Each row comes from the steps of one path. Every step used is in the known rows, and no mark comes twice. Write the path behind each row, first mark first.
Known rows:
goka moku zadu: -187  379 -295 -244 -228  223  102  439  190 -190 -179 -171 -153  -14 -189  380   91   88  614  350   65   56
resuk zadu gorid:  -67  387 -196  184 -133  394  366  314  142 -555 -294  -11 -121  -86  149  -32  135  105  -36  129   86 -123
moku zadu rozok:  -87  361 -178  -72 -150  336  143  602  115 -457 -244    0   -7  -61 -138  230   82  277   98  275 -121 -210
moku zadu gorid:  -86  240 -125    8  -31  451  183  442   61 -351 -196 -230  -97 -167  114  303  104  141  135  166   59 -205
revipu resuk zadu gorid letev rozok: -116  314 -277  -41 -398  330  309  292  291 -341 -393 -161   25 -126  365 -103  -35  107  336   81   27  325
rozok letev gorid zadu: -117   95 -356 -360 -386  450  154  339  127 -119 -430  -35  215 -120  264 -164   12   99   93   92   84  253
resuk zadu rozok letev gorid vulal: -141  377 -368 -162 -603  406  288  485  319 -373 -440 -167  197 -258   27 -251   -6   73  353   80   55  458
rozok vulal: -134  291 -362 -153 -225  400  214  365  321 -268 -311  -51  181  -83  164 -246   15   62   45  193  210  152
gorid zadu rozok:  -83  265 -169  -53 -274  460  183  500   65 -408 -385  138   84   -2  128   20  103  208 -157  189 -146 -173
revipu resuk zadu rozok letev gorid:  -82  261 -528 -205 -166  250  351  399  281 -517 -393   86  189 -160  -70 -293  -28  271  359  118   29  263
rozok zadu:  -57  231 -171 -283 -348  279   -8  376  115 -136 -414  -14    2 -160  273   65  113  143   -7  244  101   94
letev gorid vulal rozok: -155  243 -292 -205 -417  372  279  416  264 -264 -363  -76  275   -4   87 -228  -15  112  428   53  291  254
gorid letev: -108  393 -175 -210 -439  349   86  427  369 -292 -278 -226   13 -191   30 -218   32   36  -15  180   17  483
vulal rozok letev: -232  194 -389 -369 -125  300  342  342  241 -286 -358   22  257  126   23 -165  -75  139 -437  224  279  278
vulal rozok zadu gorid letev: -137  243 -155 -159 -333  481  152  411  193 -319 -362 -299   47 -210  327   -5   40   98 -182  130  -13  434
moku zadu gorid letev: -125  323 -138 -119 -282  476  122  469  240 -348 -227 -408  -52 -261  140   87   43   69  -12  156  -58  351
moku zadu rozok vulal: -151  306 -364 -120 -152  450  217  520  229 -394 -298  -72  177  -91   89    9   10  191   24  245   18   18
zadu rozok vulal: -139  316 -363  -63 -197  439  271  474  260 -425 -353   35  215  -66  105 -172   20  173  -60  211   36   29
revipu resuk:   69  259 -290  -47  122  304  177  275  332 -516 -219   95  -59  -51  180 -250   80  154  359  159  123    1
vulal rozok letev gorid zadu: -144   60 -374 -383 -352  452  197  330  116 -127 -433  -14  271  -40  288 -171  -10  120   66   77  138  268
resuk zadu gorid vulal rozok: -168  299 -225  -27 -313  457  381  371  209 -412 -351  -82  153   62  216 -118   28   70   63   75  254  159
letev rozok zadu gorid:  -98  153 -146  -43 -257  410  206  344    2 -212 -436 -117    7 -176  435  219   84  163   67  116   60  -87
resuk revipu:  -84  312  -82  -26 -227  206  144  368  364 -375 -234  267 -140   18 -123 -131   19  149  -41  240  218 -447
revipu resuk zadu gorid:   -4  340 -249  216   55  415  386  262  186 -671 -271   23 -147  -79  254  -89  129  133   97  108   67 -104

Which path is each row?
-127  189 -195 -317 -433  376   84  392  126 -135 -465  -77  154  -62  393   34   54  127    4  182  191  255
gorid vulal rozok zadu
-133  218 -453 -316 -250  271  243  500  207 -334 -359  -50  223 -205 -163  -85  -41  270  357  146   31  201
moku zadu rozok letev gorid
-127  226 -449 -277 -280  256  284  465  229 -356 -393   25  246 -189 -162 -210  -33  257  302  125   40  214
zadu rozok letev gorid
-197  278 -404 -226 -462  395  244  351  366 -160 -400 -184  253 -124  319 -229  -85   57  187  144  150  421
gorid letev rozok vulal
-162  160 -481 -372 -255  240  306  375  256 -257 -376   -3  309  -96  -89 -278  -69  211  337   96  236  311
vulal rozok letev gorid
-108  135 -145  -56 -110  452  231  357   -6 -305 -388  -75   43  -90  379  163  100  181 -103  125  123  -98
vulal rozok zadu gorid
-207  225 -423 -220 -114  441  449  313  276 -464 -390  -75  215   64  232 -194  -70   98 -344  153  228  402
revipu resuk zadu gorid vulal rozok letev
-246  304 -400 -296 -148  312  297  501  173 -382 -339  -47   95   10 -159  182  -21  200 -231  341  -45  176
goka moku zadu rozok letev
-189  211 -336 -269 -209  433  282  449  137 -357 -428   48  199   14   91  -46  -17  173 -570  246  -38  164
gorid zadu rozok letev
-119  158 -248 -337 -467  360   92  401  129 -133 -484  -88  200 -123  355   -7   39  153  210  141  194  302
letev gorid vulal rozok zadu
-205  250 -384 -150 -403  456  291  348  317 -197 -408 -220  237 -149  381 -172  -73   62  150  111  131  364
zadu gorid letev rozok vulal
-177  257 -405 -182 -372  352  267  328  303 -150 -393  -58  246  -63  282 -190  -55   86  251  154  225  172
letev rozok vulal
-263  185 -349 -324 -191  452  345  412  203 -283 -358 -211  245   21  141    9  -81   96 -352  188  227  352
moku zadu gorid vulal rozok letev
-138  213 -413 -135 -273  522  254  456  199 -348 -413   19  287  -99  250 -178   11  174   40  143   -4  104
letev gorid zadu rozok vulal
-123  208 -453 -342 -302  227  241  390  271 -247 -366  -37  225 -199 -120 -265  -36  184  371  112  166  294
rozok letev gorid
-144  241 -360 -109 -245  542  244  450  192 -360 -398   25  243  -44  276 -141   27  145 -154  185   -2   60
gorid zadu rozok vulal
-106  158 -211 -320 -278  292   85  356   94 -154 -429   37  124   -1  317   44   64  188  -62  220  199  122
vulal rozok zadu
-155  283 -456  -80 -296  446  352  283  368 -361 -397 -165  180 -120  463 -252  -68   79  210  107  110  414
revipu resuk zadu gorid letev rozok vulal
 -62  134 -275 -259 -416  436   97  347  121 -128 -390    1  146 -128  255 -153   70   99  348   64   77  108
letev gorid zadu
-161  343 -239  -72 -523  314  296  330  262 -260 -406 -182   41 -125  282  -67  -30   86  257   97   42  312
resuk zadu gorid letev rozok
-136  303 -333 -254 -595  408  209  460  328 -217 -411 -250  217 -285   43 -249  -16   26  420   63  139  478
rozok letev gorid vulal
-181  245 -512 -319 -276  236  285  477  207 -322 -369  -46  185 -163 -227  -18  -29  249  522  190    0  251
goka moku zadu rozok letev gorid
-114  332 -139  -64 -322  465  179  422  271 -372 -284 -304  -19 -238  146  -90   52   51  -94  124  -37  360
zadu gorid letev
-172  242 -189  -70 -297  477  331  401  189 -329 -344 -118  190   40  201  -91   21   79   80   65  251  108
zadu gorid vulal rozok
-184  288 -346 -235 -162  327  310  472  202 -424 -385   51  168   -8  -87  -71  -24  203 -474  270   -2  127
zadu rozok letev
-141  317 -330 -209 -579  423  237  511  300 -290 -429 -205  233 -272   24 -212  -14   79  371   73   56  420
zadu rozok letev gorid vulal
-250  191 -349 -289 -220  441  386  377  227 -303 -399 -132  269   45  143 -119  -75   80 -416  160  244  353
zadu gorid vulal rozok letev
 -70  229 -248  -89 -324  441  197  510   72 -394 -410  130  149  -85   84  -40   82  251  139  130 -149 -112
letev gorid zadu rozok
-160  279 -205 -115 -509  339  247  357  240 -179 -397 -217   82 -144  277  -28  -39   91  278   88   42  276
zadu gorid letev rozok
 -68  391 -227   31 -222  452  264  346  329 -568 -281 -231  -87 -207  235 -185   60   64  -40  120  -49  422
revipu resuk zadu gorid letev
